Each row was made from one path, in order. Every step used is in the known rows, and no mark comes twice. Write each row's path.
Known rows
gora-gudot: [ 30.6  -6.5 -23.3 -18.5  10.1  61.4 -21.7  19.6 -36.5 -41.2 -27.1  43.3
  14.5  -9.3   5.4  -2.1   7.3   1.8]
gudot-gurik-zuzit-tira-vele: [-23.9  17.1   2.7  11.7 -35.9  37.0  16.3  -8.5 -13.0 -43.5 -40.2  36.9
  44.6  21.9  33.5 -43.1  -2.9  32.6]
gora-vele-fafonob-gurik-gudot: [ 15.5 -32.4   5.3 -14.6  14.3 -41.5 -11.6 -11.2 -39.5 -46.9 -28.5  61.7
  59.6   0.4 -19.2 -42.1   4.4  32.8]
gudot-gurik-zuzit: [ -7.4 -14.8 -19.3 -13.8 -28.8  36.9 -17.1  14.5 -14.9 -44.2 -27.9  28.2
  45.0  37.8 -16.4 -46.1  23.7  15.1]
vele-gora-gudot-gurik-zuzit: [  4.4 -20.4 -23.4 -18.9 -18.0  67.1 -38.7  28.0 -14.7 -43.7 -25.6  45.6
  41.9  30.5 -18.0 -20.5  22.5   1.0]
gora-vele-fafonob: [  3.2   4.5  24.0  27.5  34.9 -31.3  34.2 -12.9 -45.1 -41.7 -26.6   9.3
  42.9 -62.8  25.3 -35.6 -10.9  32.1]
tira-zuzit: [  2.6 -36.9 -14.3 -24.7 -29.9  34.8  58.9  12.4 -33.7 -43.7 -30.5  30.5
 -16.6  40.7  17.9 -20.4 -43.8  14.6]
fafonob-vele-gora-gudot-gurik: [ 11.0 -12.9 -13.3  -0.1  -1.1  46.2 -22.2  71.6 -24.2 -45.6 -30.0  46.8
  51.3 -19.8  -7.8  13.1  14.4   6.1]
tira-zuzit-gurik: [  6.6  -4.3  12.4 -28.3 -14.3  24.5  50.6   8.7 -27.2 -45.2 -27.3  26.7
   8.5  58.2  15.3 -16.5 -24.3   4.3]
gurik-vele: [ -9.4 -16.1  -4.5  35.2 -24.9   0.2  48.9   7.8 -41.0 -18.5 -44.3  16.9
  22.2  11.1  17.6 -31.8 -26.5  24.7]
fafonob-vele-gora-gudot-gurik-zuzit-tira: [-13.2 -14.8 -29.0   6.8 -32.6  71.2  -2.7  24.9  -4.2 -44.6 -36.1  21.9
  35.5  38.4  13.0 -38.8   7.3  14.7]
tira-zuzit-gudot-gurik-vele: [-14.2 -23.1 -13.2  14.0 -20.5  11.4  49.8  46.1 -15.4 -29.0 -37.8  17.8
  19.4  43.2   8.0 -43.9  -6.3  11.7]
fafonob-vele-gora-gudot: [ 28.7 -25.8 -15.1   5.3   1.4  51.7 -20.7  31.0 -49.4 -27.0 -37.8  53.4
  23.5 -24.1  10.4  34.4 -10.2  -8.9]
tira-vele-gora-gudot-gurik: [ 11.5  -1.8  -3.9  -2.9   1.5  54.5 -25.5  63.5 -19.7 -49.3 -26.5  60.7
  48.3 -19.6  -0.4  13.3   7.1   9.3]
gora-vele: [ -3.3  -4.5  -0.8  36.8 -22.4 -37.0  25.4   1.0 -33.0 -41.7 -32.7 -15.8
  41.3 -28.2  27.7 -20.3 -33.9  33.1]
tira-vele: [ -3.0  13.8  17.7  15.6 -20.3  -1.5  21.8 -16.4 -43.7 -32.3 -41.3  47.0
  35.8 -14.3  34.2 -13.1 -19.2  28.5]
vele-gora: [ 24.2 -33.5  11.2  29.6 -13.6  11.3   6.5  11.3 -52.5 -24.0 -34.3  58.7
   8.8 -14.4  23.2  25.9 -57.0   6.6]
zuzit-tira-vele-fafonob-gurik: [-11.5  -1.3   4.4  -2.5  15.9   5.9  24.8 -31.2 -35.8 -69.8 -47.4  64.0
  60.1 -30.0 -11.3 -43.7 -15.1  63.8]
fafonob-vele-gora-gudot-gurik-zuzit: [ -1.2 -22.9 -25.1 -12.9 -23.3  57.0 -33.2  30.4 -19.3 -39.0 -32.0  37.9
  51.7  26.1 -18.5 -17.7  29.4   0.7]

Write each row's path
[ 12.2  -8.0 -12.2  -6.8   2.4   5.0  -4.7  49.5 -11.3 -45.0 -25.0  29.5
  27.7  21.6  -0.2 -38.6  23.2   5.5]
zuzit-gudot-gurik
[ -7.0 -12.1 -26.7   1.2 -27.4  81.4  -8.2  22.2   0.3 -49.3 -29.8  29.1
  25.7  43.4  13.6 -41.6   0.7  15.5]
vele-gora-gudot-gurik-zuzit-tira
[ 22.1 -25.6 -22.3 -15.8  -5.4  11.9 -11.8 -15.8 -22.7 -25.3 -29.4  28.3
  -4.6  64.8   9.1 -54.3  18.3 -16.7]
gurik-zuzit-gudot
[-18.3 -25.0 -15.8  23.2 -26.7  -0.9  44.2  -2.3 -37.3 -40.8 -54.1  32.5
  43.7  11.1 -12.9 -36.6 -31.6  48.4]
fafonob-gurik-vele
[ -7.6   0.4  20.5  23.4  34.0  -1.2  44.5  16.3 -39.2 -33.3 -32.2  32.5
  44.3 -36.5   8.5 -45.8   7.4  29.0]
gudot-gurik-vele-fafonob
[ 16.0 -15.1 -15.1  -7.7  -4.9  83.3 -31.3   7.6 -28.7 -46.0 -37.6  75.7
  29.1  -0.4   7.3  15.8 -17.2   7.5]
fafonob-gurik-zuzit-tira-vele-gora-gudot
[  1.7 -33.0  10.5  45.8 -21.5  13.3  23.7  41.1 -39.3 -21.0 -39.5  50.3
  27.9  -5.6  15.7  16.0 -50.0  12.3]
gudot-gurik-vele-gora
[ 26.7 -16.2  -3.8   5.9   6.7  64.3 -10.4  30.5 -38.9 -26.8 -32.6  57.1
  17.4  -0.2  12.5  27.0 -20.0 -10.0]
zuzit-gurik-vele-gora-gudot
[ 20.1 -39.8  -8.6 -24.3  -9.4 -24.1 -20.7  -4.7 -38.3 -43.5 -31.6  71.4
  46.4  29.9 -24.7 -34.7   0.9  27.4]
fafonob-gurik-gudot
[ 17.1 -10.5 -11.4  -6.3   4.4  56.6 -28.0  69.0 -19.3 -49.9 -24.0  54.5
  41.4 -15.1  -7.2  10.6   7.4   6.7]
vele-gora-gudot-gurik
[  3.5 -44.6   4.2  30.5 -21.2  19.3  34.8  44.8 -32.1 -21.3 -37.3  50.9
   7.5  22.2  19.3   9.8 -52.0  -0.1]
tira-zuzit-gudot-gurik-vele-gora
[ -6.5 -12.9  -0.9   4.5  18.6 -22.5  21.6 -23.5 -39.2 -71.8 -42.8  38.2
  65.3 -45.2 -21.4 -38.7 -20.1  62.7]
gora-vele-fafonob-gurik
[ 20.4 -10.5  -9.4  -1.9  -4.1  83.4 -28.7  12.2 -30.7 -34.9 -32.8  68.0
  18.7  -0.9  22.5  18.3 -15.1  -4.0]
gurik-zuzit-tira-vele-gora-gudot
[ 24.6 -26.4  14.7 -37.8  -8.7  -8.7   8.3  10.8 -31.1 -28.3 -17.7  53.8
  19.9  72.0   6.7 -26.4   1.7  -8.2]
tira-zuzit-gurik-gudot
[ 22.2 -29.5 -17.3   4.3   2.3  64.0 -14.4  25.7 -39.5 -36.6 -38.8  65.7
  22.6 -10.7  -1.8  22.8 -26.3   5.8]
fafonob-gurik-vele-gora-gudot
[ 10.5 -19.9 -13.7 -21.7   9.3   6.8  -9.1 -33.2 -23.4 -41.1 -37.2  49.6
  20.2  46.4  -5.0 -60.4  20.7   3.9]
tira-vele-fafonob-gurik-zuzit-gudot
[ 10.5 -25.7 -19.8 -14.2   8.8  -5.4  -7.8 -27.2 -19.7 -44.3 -34.3  28.0
  22.0  41.7  -7.2 -62.7  15.4   5.7]
gora-vele-fafonob-gurik-zuzit-gudot
[ -1.2 -12.0 -15.4 -16.3 -20.6  65.6 -36.6  21.9 -15.2 -43.0 -28.5  52.1
  48.9  26.5 -11.1 -17.5  22.3   3.8]
tira-vele-gora-gudot-gurik-zuzit
[ 10.2 -23.5   7.9 -18.6  11.2 -18.4  -7.9 -16.6 -34.6 -47.0 -32.3  78.2
  55.1  13.0  -9.8 -48.2   7.8  34.5]
zuzit-tira-vele-fafonob-gurik-gudot
[  6.2   0.8  -7.5   0.1  -2.2  65.5 -20.3  63.9 -11.2 -52.5 -27.0  55.5
  45.2 -11.2   6.8   4.3   5.1  12.6]
zuzit-tira-vele-gora-gudot-gurik
[-16.5  -5.8 -26.1   2.6 -34.6  59.3   8.1  11.9   1.3 -50.6 -31.5  14.3
  28.4  49.5  13.9 -63.9   5.3  26.6]
gudot-gurik-zuzit-tira
[ -5.5 -11.4  14.2   8.2  34.6   5.7  55.2  19.6 -31.9 -33.8 -30.1  33.0
  24.2  -8.7  12.3 -51.8   5.7  16.4]
tira-zuzit-gudot-gurik-vele-fafonob
[ 26.6 -24.6 -11.7  10.3   3.1  64.7 -11.8  30.9 -41.6 -25.8 -34.1  58.1
  11.8 -10.4  13.1  25.3 -24.3  -6.3]
gurik-vele-gora-gudot
[ 16.1 -28.5 -21.2 -24.6  12.1   8.7 -11.2 -27.2 -23.1 -42.0 -34.6  43.1
  13.5  50.4 -11.7 -62.9  20.7   1.1]
vele-fafonob-gurik-zuzit-gudot
[-23.9  10.0  -2.0   7.9 -37.2  33.8  18.4 -30.4 -19.1 -49.0 -47.0  44.5
  44.4  22.7  25.3 -43.8 -14.5  42.4]
fafonob-gurik-zuzit-tira-vele
[ 22.7 -25.5  -7.2  -5.5   0.6  74.8   4.1  34.7 -35.2 -30.1 -31.7  57.4
   6.3  14.4  13.7  27.2 -29.1 -12.1]
tira-zuzit-gurik-vele-gora-gudot
